What can hang from each mark:
Z503: Z5 Z298 Z755
Z5: Z190 Z503 Z600
Z475: Z663
Z190: Z5 Z755
Z298: Z503
Z755: Z190 Z663
Z848: Z663
Z600: Z5
Z663: Z475 Z848
Z861: Z503

(in the rows, 128 means zero)
Known rows, with every way that one mark hangs from another:
Z848{Z663}: [122 114 135 102 119 121 119 118 120 132 133 116 135 139 131 117 137 117
 124 156 115]
Z503{Z5{Z190 Z600} Z298 Z755{Z663{Z475 Z848}}}: [213 131 115 121 125 150 127 118 188 103 163 125 155 139 116 218 157 126
 188 147 160]
Z600{Z5}: [136 137 140 151 127 118 143 119 140 140 133 141 128 114 134 127 133 150
 135 127 140]
Z755{Z190{Z5{Z503 Z600}} Z663{Z475 Z848}}: [131 158  96 106  97 143 154 143 163  99 160 125 135 136 117 199 148 121
 203 162 126]
Z190{Z5{Z503{Z755{Z663{Z848}}} Z600}}: [159 156 114 133 116 135 146 117 157 111 179 145 136 147 111 148 152 131
 180 179 149]
Z190{Z5{Z503{Z298} Z600} Z755{Z663{Z475}}}: [156 151 115 138 105 154 145 129 155 109 188 141 177 132 108 142 162 144
 206 197 154]
Z190{Z5{Z503{Z298}} Z755{Z663{Z848}}}: [151 146 105 112  96 156 169 115 165 103 185 152 147 126  94 174 156 138
 195 174 168]
Z503{Z5{Z190{Z755{Z663}} Z600} Z298}: [197 152 115 144 131 145 146  84 168 120 168 131 190 150 114 162 153 131
 203 165 159]
Z298{Z503{Z5{Z600} Z755{Z190 Z663{Z475}}}}: [203 124 154 109 157 150 133 154 157 126 157 149 125 143 126 175 165 130
 220 170 146]
Z5{Z190{Z755{Z663{Z848}}} Z600}: [139 162 114 103 109 127 128 105 146 100 173 110 158 164  99 174 128 116
 165 142 124]
Z848{Z663{Z475}}: [113 104 139  96 116 129  99 143 120 127 135 106 133 130 131 135 138 119
 120 156 107]
Z755{Z190{Z5{Z503 Z600}} Z663{Z848}}: [139 167  93 115 102 136 169 119 161 104 158 134 136 144 116 182 145 120
 208 162 136]
Z503{Z5{Z190 Z600} Z298 Z755{Z663{Z848}}}: [221 140 112 130 129 143 144  93 187 108 160 133 160 147 115 200 154 124
 194 147 169]
Z475{Z663}: [146 121 122 110 116 124 115 124 137 114 134 123 137 131 126 118 132 116
 120 127 115]
Z861{Z503{Z5{Z190} Z298}}: [184 158 102 175 122 152 146 128 183 119 136 173 150 130 126 180 164 114
 163 143 156]
Z503{Z5 Z298 Z755{Z190}}: [212 113 121 137 148 166 157 118 173 129 154 155 133 127 130 173 166 145
 193 146 190]
Z663{Z475}: [120 117 132 119 123 136 110 154 129 123 130 119 124 121 128 146 131 129
 123 127 118]
Z755{Z190{Z5} Z663{Z475}}: [119 113 119 108 120 152 147 137 148 114 154 115 116 124 119 183 137 132
 195 146 127]
Z190{Z5{Z503{Z298 Z755{Z663{Z475}}}}}: [177 121 129 141 116 162 139 139 165 115 180 158 133 115 106 161 162 143
 191 177 160]
Z190{Z5{Z600} Z755}: [119 157 117 151 132 136 135 110 137 124 173 124 161 154 127 112 140 142
 156 183 154]
Z190{Z5{Z503 Z600} Z755{Z663{Z475 Z848}}}: [121 159 108 113 102 142 136 140 149 100 188 127 155 142 103 165 151 131
 178 185 136]
Z861{Z503{Z5{Z190 Z600} Z298 Z755{Z663{Z848}}}}: [220 154 104 142 118 146 149 118 191  98 169 163 153 157 114 196 169 117
 201 159 167]

Rows:
[181 169 143 136 146 137 133 110 156 131 163 148 162 156 112 159 152 116
 194 174 137]
Z298{Z503{Z5{Z190{Z755{Z663}} Z600}}}
[216 128 125 156 148 144 142 108 164 132 149 147 165 138 140 131 163 146
 171 166 184]
Z503{Z5{Z600} Z298 Z755}
[154 185 119 142 112 130 126 107 142 119 181 141 174 158 100 136 146 119
 175 165 120]
Z5{Z190{Z755{Z663}} Z503 Z600}
[218 128 128 147 136 152 122 111 179 118 165 131 168 139 121 183 159 132
 194 157 155]
Z503{Z5{Z190 Z600} Z298 Z755{Z663{Z475}}}
[166 168 144 147 151 150 124 127 160 140 155 163 138 140 114 175 155 116
 154 159 150]
Z298{Z503{Z5{Z190{Z755}}}}
[149 124 114  96 120 150 140 138 161  98 178 110 119 148 118 196 143 136
 203 161 147]
Z503{Z755{Z190{Z5{Z600}} Z663{Z475 Z848}}}
[135 118 114  72 111 133 157 126 142 102 139 115 110 134 110 192 125 120
 183 114 124]
Z755{Z190 Z663{Z848}}
[157 169 121 176 130 139 131 122 153 133 173 159 148 145 130 111 157 135
 156 187 157]
Z190{Z5{Z503{Z755} Z600}}
[117 125 128 122 128 143 147 106 133 123 180 124 140 139 105 129 137 142
 178 170 145]
Z190{Z5 Z755{Z663}}
[181 107 126 122 140 162 139 164 161 115 174 159 114 138 118 176 171 132
 204 155 144]
Z861{Z503{Z5 Z755{Z190 Z663{Z475}}}}
[216 107 112  91 128 157 152 132 180 100 164 125 142 135 122 213 163 136
 222 151 172]
Z503{Z5{Z600} Z298 Z755{Z190 Z663{Z475 Z848}}}
[187 140 124 161 142 149 131 126 167 125 171 168 131 149 112 163 163 118
 177 152 141]
Z861{Z503{Z5{Z190} Z755{Z663}}}
[154 159 110 161 130 150 148 144 158 112 180 161 127 164 135 137 162 135
 191 182 161]
Z861{Z503{Z755{Z190{Z5{Z600}}}}}
[163 137 139  89 127 151 140 159 165 100 172 135 101 146 115 205 150 128
 216 172 146]
Z298{Z503{Z755{Z190{Z5{Z600}} Z663{Z475 Z848}}}}
[168 161 135 103 131 140 121 142 168 110 163 135 147 150 104 213 152 111
 184 164 131]
Z298{Z503{Z5{Z190{Z755{Z663{Z475 Z848}}} Z600}}}
[201 136 112  89 101 154 145 148 168  90 176 143 137 136 108 199 161 130
 213 152 154]
Z5{Z503{Z298 Z755{Z190 Z663{Z475 Z848}}} Z600}
[178 147 120 168 121 160 145 124 168 127 172 173 135 121 119 140 165 142
 165 175 182]
Z190{Z5{Z503{Z298 Z755}}}
[170 165 120 121 107 137 105 141 162 102 174 134 139 148 102 192 148 111
 160 146 118]
Z5{Z190 Z503{Z755{Z663{Z475 Z848}}} Z600}
[191 127 119 128 126 153 167 100 166 109 178 133 144 148 123 156 152 148
 235 173 176]
Z503{Z298 Z755{Z190{Z5{Z600}} Z663}}
[173 159 146 128 143 143 116 136 158 126 163 139 159 148 111 177 155 117
 189 173 127]
Z298{Z503{Z5{Z190{Z755{Z663{Z475}}} Z600}}}
[172 153 149 127 148 147 133 119 158 135 161 157 139 141 102 176 151 116
 185 161 138]
Z298{Z503{Z5{Z190{Z755{Z663}}}}}
[207 105 108  97 120 170 159 164 186  92 172 162 115 130 111 225 176 133
 218 148 169]
Z861{Z503{Z5 Z298 Z755{Z190 Z663{Z475 Z848}}}}
[143 137 109 105  92 163 150 140 167  97 187 142 143 117  93 194 159 137
 189 173 158]
Z190{Z5{Z503{Z298}} Z755{Z663{Z475 Z848}}}
[207 113 130 149 149 155 142 115 165 135 151 155 142 122 130 147 162 145
 162 151 185]
Z503{Z5 Z298 Z755}
[146 188 126 184 113 124 134 116 165 141 144 164 139 117 121 158 145 129
 136 129 131]
Z600{Z5{Z190 Z503}}
[124 136 121  87 107 143 112 136 148  97 175 109 131 141  91 207 129 118
 151 128 117]
Z5{Z190{Z755{Z663{Z475 Z848}}}}
[154 146 118 148 140 148 143 116 152 123 171 132 133 155 137 140 147 143
 184 170 165]
Z503{Z755{Z190{Z5{Z600}}}}
[194 129 162 132 154 153 108 146 167 133 156 156 115 131 110 196 156 117
 175 152 134]
Z298{Z503{Z5{Z190} Z755{Z663{Z475}}}}
